Each row was made from one small tree. The marks that hang from a mark follow it in brackets, in the order of their numbers. Every link used is in the known rows. Write each row's tree.
Known rows
z_783[z_320[z_392 z_837]]: -30 157 62 -39 40 106 -25 -43 -74 64 30 45 -31 -62 16 7 147 -84 -110 -91 -313 -135 36 233 8
z_375[z_946[z_320]]: -11 113 -17 -87 -21 -104 -44 -38 -191 1 24 -238 -112 177 96 11 15 278 -149 -53 48 -205 -5 95 27
z_375[z_946[z_320[z_392]]]: -34 54 -9 -122 -52 -78 -41 -8 -154 36 8 -187 -102 180 96 25 47 336 -130 -58 -172 -176 12 227 2
z_783[z_320[z_237 z_392 z_837]]: -92 153 58 -41 -8 146 -38 14 -73 57 27 87 29 -126 16 9 125 -146 -78 -69 -365 66 58 38 63
z_375[z_946[z_320[z_234 z_837 z_905]]]: 34 -2 103 -107 -58 21 3 -36 112 47 10 -146 -40 157 70 16 40 42 -69 6 61 61 -18 140 8
z_893[z_789]: 36 204 -87 30 11 -269 -222 -176 -204 -53 7 -6 -191 11 201 12 -162 -16 -112 -41 163 -215 -84 15 9
z_946[z_320[z_837]]: -48 16 87 10 147 -218 -45 -73 -101 17 1 -195 -88 11 53 -30 136 -96 -105 -90 -46 -159 12 136 24
z_375[z_946[z_320[z_237 z_837]]]: -127 41 32 -88 -51 -37 -42 22 -159 21 36 -186 -55 99 80 30 45 18 -87 -23 -152 -4 52 8 44
z_783[z_320]: 52 304 31 9 25 5 -38 -101 -179 -14 18 4 -42 -45 33 -7 55 69 -188 -128 146 -211 -37 -24 33
z_837[z_320[z_234 z_237[z_903]]]: 32 188 -35 -38 -31 -115 -56 59 -120 -106 -32 272 121 -145 80 15 -68 -66 15 44 398 139 -18 -249 -2
z_320[z_237 z_392 z_837 z_905]: -155 -113 23 -9 -8 75 -40 -1 143 51 22 132 47 -9 11 9 14 -208 59 -1 -505 434 123 56 17
z_837[z_320[z_234]]: 135 189 -40 -29 32 -105 -45 -76 -94 19 9 247 30 -62 106 29 -68 63 -66 -21 458 -84 -54 -92 72
z_375[z_946[z_320[z_234]]]: 80 115 37 -126 -75 -68 -11 -17 -77 -3 20 -165 -90 153 95 21 -22 234 -125 -34 169 -131 -69 76 31
z_783[z_320[z_234 z_237 z_837 z_905]]: 69 143 157 -36 -46 172 11 -53 189 6 40 141 82 -146 11 27 88 -302 -57 10 88 357 -21 -169 75
z_783[z_320[z_837]]: -13 232 76 11 54 51 -39 -76 -126 32 41 12 -48 -82 10 -7 82 -152 -147 -105 -29 -171 10 59 28
z_946[z_320[z_789]]: -17 21 3 27 129 -210 40 -2 -140 -31 2 -169 -127 44 45 -32 110 230 -131 -83 245 -399 -65 -19 37
z_542[z_234[z_320[z_789 z_837]]]: 206 -162 -52 85 26 77 25 35 -82 68 -37 -199 20 -11 -247 0 -113 -38 -18 -34 -215 -232 -89 26 -7
z_234[z_320[z_237]]: -24 -61 -84 69 -97 -47 -92 -39 -124 -43 5 -27 -14 -57 -56 -10 -116 -25 133 8 -75 6 31 -142 47
z_783[z_320[z_234 z_237]]: 119 303 50 -64 -89 73 -7 -31 -26 -49 34 124 34 -151 33 6 16 -36 -113 -60 218 80 -68 -250 111
z_237[z_320]: 4 45 -190 37 55 -57 8 -93 -160 -28 6 -106 2 46 30 -4 -41 110 -62 95 125 -168 123 72 -64
z_771[z_392]: -14 197 -85 -16 38 -50 -22 -99 -209 63 -59 -18 -56 97 142 10 -167 126 -119 -272 193 -196 42 -72 -21
z_542[z_234[z_320]]: 284 -47 -69 43 -26 -16 -34 -36 -118 22 -36 -208 29 -2 -197 -4 -167 84 -79 -44 -175 -126 -95 20 15
z_320[z_237[z_903] z_392 z_837]: -256 -13 -1 -36 -7 -37 -59 154 -106 -63 -42 92 87 -82 18 -33 -36 -252 79 -42 -578 170 142 122 -119
z_542[z_234[z_320[z_789]]]: 266 -91 -89 81 1 33 24 27 -119 32 -43 -196 -4 13 -227 -15 -161 147 -58 -34 -72 -276 -143 -42 8

Write each row's tree
-46 -177 -52 131 -58 61 15 -1 66 -31 19 1 0 -8 -110 0 -48 34 188 73 83 65 -18 -235 22 => z_234[z_320[z_237 z_789 z_905]]
32 48 -26 17 1 35 29 20 91 4 23 314 78 -75 55 49 -20 11 26 79 563 160 -76 -360 95 => z_837[z_320[z_234 z_237 z_789 z_905]]
-88 20 67 5 53 -257 -18 22 -1 -161 -50 -141 29 -11 49 -64 138 2 -61 2 105 238 6 -111 -40 => z_946[z_320[z_237[z_903] z_905]]
-47 40 -62 -12 -7 -23 -74 -19 -26 32 26 274 69 -34 84 35 57 51 -24 37 18 287 66 -102 86 => z_837[z_320[z_237 z_392 z_905]]
-88 -99 -156 91 126 58 81 -9 -100 38 17 -102 -8 19 -19 12 25 -43 3 116 71 -307 132 74 -87 => z_237[z_320[z_789 z_837]]
-24 10 48 17 61 -207 -21 -60 28 -88 3 -129 -28 27 63 -44 132 40 -94 -17 110 207 5 -165 82 => z_946[z_320[z_237 z_905]]
-65 -89 17 -43 -35 171 67 161 134 91 34 216 15 -83 15 0 -55 -136 121 2 -235 56 -16 -53 55 => z_320[z_234 z_237 z_392 z_789 z_837]
127 28 0 19 -1 54 113 -10 218 6 8 138 -13 55 -15 -7 -133 113 10 -6 465 -30 -134 -113 -5 => z_320[z_234 z_789 z_905]
-15 -191 51 89 -7 12 -50 -108 94 33 26 -47 6 13 -103 0 -29 -203 185 39 -161 93 41 122 -32 => z_234[z_320[z_837 z_905]]
199 -181 6 56 -41 60 -29 -8 54 35 -29 -166 109 -48 -220 -15 -103 -188 10 26 -323 250 -29 -78 26 => z_542[z_234[z_320[z_237 z_837 z_905]]]
-127 -112 -83 113 -49 -16 -9 106 -150 -122 -24 -33 32 -59 -113 -17 -79 29 198 36 41 -132 -13 -200 -79 => z_234[z_320[z_237[z_903] z_789]]
-87 -242 -22 64 9 106 2 40 -15 88 11 -7 -68 -9 -104 -3 -7 -13 202 22 -349 -290 20 232 -30 => z_234[z_320[z_392 z_789 z_837]]
92 -94 90 -47 37 -56 104 19 238 9 -4 -45 -68 69 34 -25 168 243 -20 25 145 -51 -101 105 24 => z_946[z_320[z_234 z_392 z_789 z_905]]
-213 -189 12 60 43 152 56 102 157 78 27 142 21 -24 -14 15 38 -128 111 19 -355 216 70 -28 5 => z_320[z_237 z_392 z_789 z_837 z_905]
-108 0 -171 60 84 -68 96 106 -191 -175 -67 -106 67 22 -33 -17 -6 108 43 126 249 -326 89 68 -257 => z_237[z_320[z_789] z_903]
-61 7 92 -62 -2 -32 -9 -41 -9 34 29 -207 -66 171 63 7 66 58 -100 -8 -60 4 32 144 0 => z_375[z_946[z_320[z_837 z_905]]]
22 -11 -116 -80 -41 5 55 83 10 -144 -76 -3 120 5 0 -22 -20 78 94 157 -9 -14 96 265 -249 => z_237[z_320[z_234 z_392] z_903]
-120 2 37 14 -9 35 74 201 43 -78 -35 136 100 -145 -23 -19 -125 -284 139 -4 98 25 -29 -202 -95 => z_320[z_234 z_237[z_903] z_789 z_837]
-66 -308 26 91 6 150 29 -4 163 88 17 3 -28 45 -129 5 40 -54 233 70 -310 -75 31 222 -46 => z_234[z_320[z_392 z_789 z_837 z_905]]
-48 -108 -103 119 -51 9 -16 34 -112 -23 16 -19 -23 -50 -92 1 -90 61 169 13 41 -165 -31 -219 50 => z_234[z_320[z_237 z_789]]
-42 102 32 15 -12 186 67 35 56 9 42 113 17 -52 -7 14 148 119 -58 -14 -28 72 -31 -140 55 => z_783[z_320[z_237 z_392 z_789 z_905]]
14 -152 94 -15 39 197 107 70 353 114 19 184 -6 27 -18 4 -8 -79 111 27 -99 83 -40 193 -32 => z_320[z_234 z_392 z_789 z_837 z_905]
121 55 -1 -53 -12 -3 -22 -67 136 60 7 303 66 -3 68 46 18 88 -10 42 225 161 -30 82 41 => z_837[z_320[z_234 z_392 z_905]]
51 60 -119 -26 -20 -74 47 44 -43 -178 -65 -39 116 -17 -7 -29 -69 15 55 147 258 -51 74 95 -241 => z_237[z_320[z_234] z_903]
110 85 10 -16 -92 -3 5 -42 209 -57 8 181 61 -33 38 2 -156 -70 15 14 239 458 -39 -273 71 => z_320[z_234 z_237 z_905]
-21 -101 85 -87 -67 150 11 29 342 65 14 215 91 -67 17 5 -42 -272 100 32 -330 556 45 37 37 => z_320[z_234 z_237 z_392 z_837 z_905]
45 -101 147 6 104 -54 101 -14 237 33 -4 -74 -44 23 29 -20 173 -39 -30 17 247 -25 -80 28 19 => z_946[z_320[z_234 z_789 z_837 z_905]]
-91 -261 17 35 -76 109 -63 -12 148 22 14 24 37 -39 -89 1 18 -193 239 78 -484 296 104 89 5 => z_234[z_320[z_237 z_392 z_837 z_905]]
-87 5 45 -118 -28 -14 -42 14 -113 71 33 -187 -87 164 82 7 91 158 -86 -37 -310 -143 57 301 1 => z_375[z_946[z_320[z_392 z_837]]]
117 -17 89 -2 69 -112 90 -21 191 -26 10 -88 -77 54 36 -27 119 164 -69 0 443 -80 -139 -54 37 => z_946[z_320[z_234 z_789 z_905]]
